Each row was made from one path, in order. Every step used is in the known rows, and no mark comes twice. Write each row's path.
Known rows
P-B-N-A-L-G: [-0.33 -0.23 -0.26  0.34  0.09  0.01 -0.13 -0.19 -0.21 -0.32  0.07  0.20
  0.14  0.47 -0.07 -0.03 -0.01  0.23  0.38]
A-P-G-L: [-0.26 -0.18  0.19  0.33  0.18  0.04 -0.21 -0.08 -0.31 -0.03 -0.20  0.04
 -0.11  0.42  0.08 -0.02 -0.27  0.48 -0.28]
N-A-L-B: [-0.26 -0.54  0.38  0.17 -0.05  0.02 -0.23  0.22  0.04 -0.46 -0.41  0.26
  0.22  0.33 -0.13  0.32 -0.10  0.05  0.07]
G-N-A-L-B: [-0.41 -0.57  0.34 -0.18  0.03  0.26 -0.36  0.06  0.20 -0.09 -0.45  0.41
  0.12  0.41 -0.10  0.04 -0.27 -0.02  0.17]
P-B: [-0.01  0.12 -0.50  0.23 -0.01 -0.06  0.10 -0.12 -0.10 -0.16  0.03 -0.19
  0.17  0.33 -0.08 -0.23  0.06 -0.03  0.10]
P-G-N-A: [-0.42 -0.12 -0.23 -0.09 -0.12  0.13 -0.11 -0.18 -0.07  0.03  0.10  0.12
  0.09  0.39 -0.14  0.19 -0.49  0.13 -0.16]
B-N: [-0.16 -0.28  0.15 -0.05  0.22 -0.01 -0.09 -0.21 -0.03 -0.03  0.09  0.43
 -0.14  0.02  0.10 -0.14 -0.03  0.41  0.33]
N-B: [-0.09  0.07  0.26 -0.02  0.12 -0.06  0.29  0.16  0.02  0.00 -0.48  0.01
  0.09  0.18 -0.04 -0.24 -0.07 -0.41  0.11]
L-B-N-A: [-0.08 -0.64  0.49  0.08  0.20 -0.06 -0.10  0.21  0.19 -0.01 -0.31  0.17
  0.04  0.22 -0.06 -0.10 -0.03  0.36  0.30]
P-B-N-A: [-0.30 -0.14 -0.29  0.26  0.02 -0.06  0.04 -0.22 -0.09 -0.32 -0.01  0.19
  0.19  0.44 -0.09 -0.22 -0.02  0.23  0.35]
L-B-N-A-P: [-0.11 -0.76  0.61  0.19  0.24 -0.07 -0.11  0.22  0.09 -0.02 -0.42  0.18
  0.01  0.30 -0.01 -0.10 -0.04  0.46  0.21]
B-N-A-L-G: [-0.44 -0.50  0.34  0.13  0.14  0.08 -0.30 -0.11 -0.13 -0.29  0.00  0.60
 -0.04  0.21  0.01  0.24 -0.11  0.40  0.40]
L-A-P-G-N: [-0.49 -0.41  0.28  0.35  0.05 -0.01 -0.24  0.10 -0.23 -0.11 -0.47  0.28
  0.03  0.76 -0.13  0.20 -0.22  0.40 -0.19]
P-G-L-B-N: [-0.16 -0.05 -0.05  0.04  0.25  0.05 -0.30 -0.05  0.05  0.07  0.04  0.06
 -0.12  0.35 -0.10 -0.12 -0.35  0.43  0.16]
L-G-N-A-P-B: [-0.47 -0.21  0.16  0.28 -0.05  0.26 -0.33  0.08 -0.16  0.31 -0.01 -0.06
  0.03  0.39 -0.06  0.25 -0.17 -0.01  0.12]
P-B-N: [-0.12 -0.07 -0.40  0.19  0.16 -0.07  0.04 -0.27 -0.12 -0.18  0.09  0.11
  0.07  0.34 -0.01 -0.33  0.04  0.25  0.33]
A-N-B: [-0.10 -0.27  0.33  0.03  0.16  0.07  0.00  0.01 -0.25 -0.18 -0.46  0.50
  0.11  0.12 -0.26 -0.07 -0.02  0.00  0.31]
L-G-P-B: [ 0.03  0.24 -0.37  0.40  0.01  0.05 -0.36  0.05 -0.05  0.36  0.33 -0.28
  0.06  0.41 -0.10  0.03 -0.03 -0.09 -0.06]
A-L: [-0.01 -0.30  0.03  0.03  0.22  0.05 -0.30 -0.03 -0.16 -0.37 -0.11  0.29
 -0.05  0.10  0.08  0.23  0.01  0.07  0.03]
A-L-B: [ 0.15 -0.57  0.23  0.07  0.35  0.01 -0.32  0.19 -0.04 -0.28 -0.31  0.14
 -0.04  0.17  0.02  0.16  0.05  0.13  0.07]

Which path is each row?
[-0.33 -0.37  0.29  0.24  0.00  0.02 -0.30  0.12 -0.17 -0.28 -0.43  0.59
  0.12  0.46 -0.37  0.24  0.01  0.32  0.27]  L-A-N
[-0.37 -0.34  0.42  0.23  0.06  0.00 -0.16  0.21 -0.16 -0.29 -0.67  0.60
  0.16  0.55 -0.39  0.12 -0.02  0.12  0.32]  L-A-N-B
[-0.17 -0.35  0.11  0.06  0.25  0.26 -0.54  0.02 -0.20 -0.03  0.02  0.24
 -0.14  0.17  0.07  0.38 -0.08  0.01  0.15]  A-L-G-N
[-0.20 -0.32  0.21  0.05  0.30  0.24 -0.44  0.09 -0.20 -0.03 -0.14  0.24
 -0.11  0.24  0.05  0.31 -0.10 -0.13  0.20]  A-L-G-N-B
[-0.52 -0.38  0.37  0.35  0.09 -0.03 -0.15  0.17 -0.22 -0.12 -0.64  0.30
  0.06  0.83 -0.15  0.12 -0.25  0.26 -0.14]  L-A-P-G-N-B
[-0.31 -0.35  0.22  0.19  0.18  0.05 -0.02 -0.08 -0.35  0.08 -0.35  0.06
 -0.05  0.48  0.09 -0.03 -0.32  0.28 -0.37]  A-P-G-N-B
[-0.54 -0.41  0.22  0.01 -0.08  0.22 -0.19 -0.07  0.07 -0.02 -0.45  0.29
  0.16  0.55 -0.07 -0.11 -0.28  0.05  0.02]  G-N-A-P-B
[-0.29 -0.14  0.27 -0.31  0.15  0.19 -0.01  0.02  0.20  0.22 -0.52  0.23
  0.03  0.30 -0.04 -0.35 -0.25 -0.34  0.20]  G-N-B
[-0.47 -0.54  0.47  0.18  0.09  0.00 -0.10 -0.15 -0.13 -0.23 -0.20  0.55
  0.00  0.26  0.06  0.01 -0.13  0.53  0.20]  B-N-A-P
[-0.28 -0.02 -0.20 -0.14  0.08  0.10  0.02 -0.13 -0.09  0.16 -0.05  0.05
  0.02  0.37 -0.09 -0.02 -0.45 -0.05 -0.12]  P-G-N-B
[-0.04 -0.23 -0.17  0.28  0.29  0.09 -0.57 -0.06 -0.21 -0.14  0.15  0.26
 -0.05  0.40  0.03  0.20 -0.02  0.15  0.11]  A-L-G-P-B-N
[-0.46 -0.40  0.43  0.37 -0.09  0.02 -0.16  0.13 -0.08 -0.23 -0.43  0.11
  0.16  0.54 -0.12  0.16 -0.30  0.33 -0.16]  N-A-P-G-L-B
[-0.44 -0.42  0.24  0.52  0.11 -0.10 -0.16  0.08 -0.24 -0.28 -0.52  0.32
  0.07  0.79 -0.10 -0.01  0.00  0.45  0.07]  L-A-P-B-N
[-0.24 -0.41  0.34  0.33  0.33  0.02 -0.26 -0.05 -0.25  0.00 -0.28  0.11
 -0.15  0.46  0.08 -0.11 -0.26  0.66 -0.14]  A-P-G-L-B-N
[-0.51 -0.12  0.39  0.31  0.26  0.11 -0.52  0.05  0.12 -0.19 -0.61  0.46
 -0.09  0.73 -0.14 -0.36 -0.13  0.45  0.47]  G-L-A-P-B-N
[-0.42 -0.24 -0.21 -0.07 -0.05  0.15 -0.22 -0.19 -0.13 -0.09  0.06  0.23
  0.08  0.43 -0.12  0.27 -0.49  0.15 -0.15]  P-G-N-A-L
[-0.24 -0.25  0.55  0.01  0.31  0.13 -0.47  0.16  0.43  0.01 -0.46  0.31
 -0.09  0.34 -0.12 -0.41 -0.15  0.33  0.60]  G-L-B-N-A
[-0.46 -0.03  0.34  0.32  0.19  0.11 -0.49  0.12  0.14 -0.18 -0.64  0.31
 -0.04  0.72 -0.15 -0.31 -0.12  0.31  0.35]  G-L-A-P-B
[-0.04  0.06 -0.47  0.20  0.01 -0.11 -0.24 -0.20  0.20 -0.08  0.00  0.22
  0.25  0.68 -0.13 -0.45 -0.13  0.14 -0.06]  G-P-B-N-A
[-0.21  0.22 -0.25  0.04  0.08  0.08 -0.26 -0.14 -0.02  0.01  0.14  0.02
 -0.08  0.29 -0.09 -0.02 -0.37  0.25  0.01]  P-G-L
[ 0.17  0.25 -0.62  0.19  0.00 -0.11 -0.20 -0.13  0.20  0.02  0.02 -0.05
  0.24  0.61 -0.14 -0.45 -0.08 -0.05 -0.23]  G-P-B
[ 0.07 -0.70  0.31  0.05  0.46  0.01 -0.36  0.09 -0.06 -0.30 -0.26  0.36
 -0.11  0.19  0.08  0.09  0.03  0.33  0.23]  A-L-B-N
